Each row comes from the steps of one walk. Every step used is in the known rows, and no mark comes twice. Write the walk behind each row, first mark first.
In the rows, zero is written as 128.
Known rows
P-D-C-A-Y-N: [142 184 119 145  98 123 179 153 145 110 117 157 110 108 126 176 145 119]
N-D-A-Y: [153 222 120 146 108 131 163 150 138 116 159 160 119 156 133 169 141 125]
P-Y-D-C: [139 194 131 144 115 125 174 150 142 127 142 137 131 137 128 158 151 123]
Y-A: [129 140 119 140 115 128 113 155 145 122 122 155 121 137  94 154 128 128]
A-Y-D-C-P: [138 177 117 143  94 119 252 153 126 117 165 122  95 102 101 159 142 117]
N-P-Y-S: [150 139 124 156 121 138  68 152 108 129 161 142 143 103 127 143 151 132]
N-P-Y-D-C-A: [136 217 137 141 107 136 126 147 132 142 136 151 116 132 143 146 171 121]
S-Y-N-D: [149 178 147 166 115 133 115 155 119 108 167 134 131  81  93 182 144 131]
A-Y-S: [142 129 100 163 116 117 164 169 118 109 152 157 120 109 102 148 140 130]
C-P-D-Y-S: [148  96 112 168  96 133 179 148 118  98 162  92 134  85 102 178 138 126]
P-D-A-Y: [154 187 121 149  98 128 182 150 144 104 156 138 115 139 124 171 139 126]
N-P: [137 163 128 142 103 138  79 146 101 120 155 122 127 106 115 141 128 130]
D-C-P-Y: [140 122 114 135 104 135 171 142 133 117 129 125 127 118 136 162 141 117]
C-P: [127  88 123 143  97 136 172 146 129 104 151 113 123  95 108 155 110 120]
C-P-Y-N-D-A: [155 130 145 145 104 149 157 137 156 116 192 142 137  89 137 176 137 121]
D-C-A-Y-N: [134 177 113 142 103 123 174 163 144 119 111 184 105 120 136 156 161 119]
S-Y-N: [144 138 144 168 112 130 122 162 122 104 165 135 125  75  92 167 152 132]
D-A-Y-N: [156 167 129 150 102 131 172 160 147 113 182 168 117 111 129 155 154 128]
Y-N-P-D-C-A: [143 184 143 139  96 136  97 143 120 126 131 133 127  80 131 168 139 122]
C-A-Y-D: [120 187 121 155 101 123 213 167 158 115 143 181  91 134 112 145 155 121]

Write each row's walk
[149 166 125 143 115 143  58 146 130 132 160 158 122 120 111 143 157 132]  N-P-Y-A
[143 160 102 161 107 132 121 160 138 113 148 150 121 143  97 156 170 135]  D-Y-A
[145 116 114 161  86 139 183 142 127  90 173  93 123  92 102 174 136 126]  C-P-D-Y
[136 166 136 155 115 131 165 153 150 117 172 143 130 123 113 151 141 128]  P-Y-D
[140 126 112 131 109 134 159 143 145 129 118 140 119 127 122 165 148 117]  D-C-P-Y-A
[150 146 119 169 101 135 129 160 126  99 187 138 138  89 109 157 160 137]  D-Y-N
[161 209 128 146  93 137 128 143 116 117 174 127 112 118 126 160 148 128]  N-P-D-A-Y
[147 124 135 155 115 139 113 153 150 108 180 161 142  87 120 154 140 132]  P-Y-N
[154 156 124 169  96 134 137 151 128  91 182 115 139  84 102 176 144 135]  P-D-Y-N
[139 212 115 145 103 114 223 159 125 118 153 137 101 125 106 155 147 123]  A-Y-D-C
[134 194 137 138 111 130 125 148 139 125 112 160 135 114 137 177 131 119]  Y-N-D-C-A
[144 192 143 150 109 139 112 144 121 128 188 130 126 104 115 142 149 130]  N-P-Y-D
[144 189 145 151 113 133 174 151 163 127 170 149 132 149 138 155 157 127]  P-Y-D-A
[142 119 136 141  89 138 189 136 143 107 149 100 125 112 126 177 117 117]  C-P-D-A
[131 123 116 130  99 129 178 143 119 117 113 109 124 115 127 163 123 115]  D-C-P
[162 190 134 147  97 137 137 154 127 122 195 159 112  97 131 149 162 130]  D-A-Y-N-P
[147 195 112 147 103 124 128 152 104 129 111 139 112 114 130 162 157 121]  N-P-D-C-A-Y-S
[144 158 138 135 104 134 152 138 120 119 150 117 137  77 119 183 111 117]  Y-N-D-C-P
[140 134 144 147 100 140 210 143 160 122 181 126 123 116 129 160 146 119]  C-P-Y-D-A
[157 198 154 163 113 135 124 154 131 118 164 140 132 104 115 185 158 130]  S-Y-N-D-A
[117 204 134 138 105 119 194 155 144 134  94 143 117 150 132 157 143 115]  Y-D-C-A
[134  99 128 144  92 136 179 137 131  97 152  94 124  86 101 173 100 119]  C-P-D
[155 185 133 144 119 136 114 144 139 120 157 154 147 106 135 175 140 126]  P-Y-N-D-C
[145 130 100 175 114 126 130 167 112 108 150 132 145 124 115 155 164 136]  D-Y-S
[151 155 112 156 113 121 173 166 134 121 149 163 123 142 135 154 157 128]  D-A-Y-S
[138 153 126 160 118 127 115 163 133 118 125 148 110 128  80 166 162 131]  S-Y-A
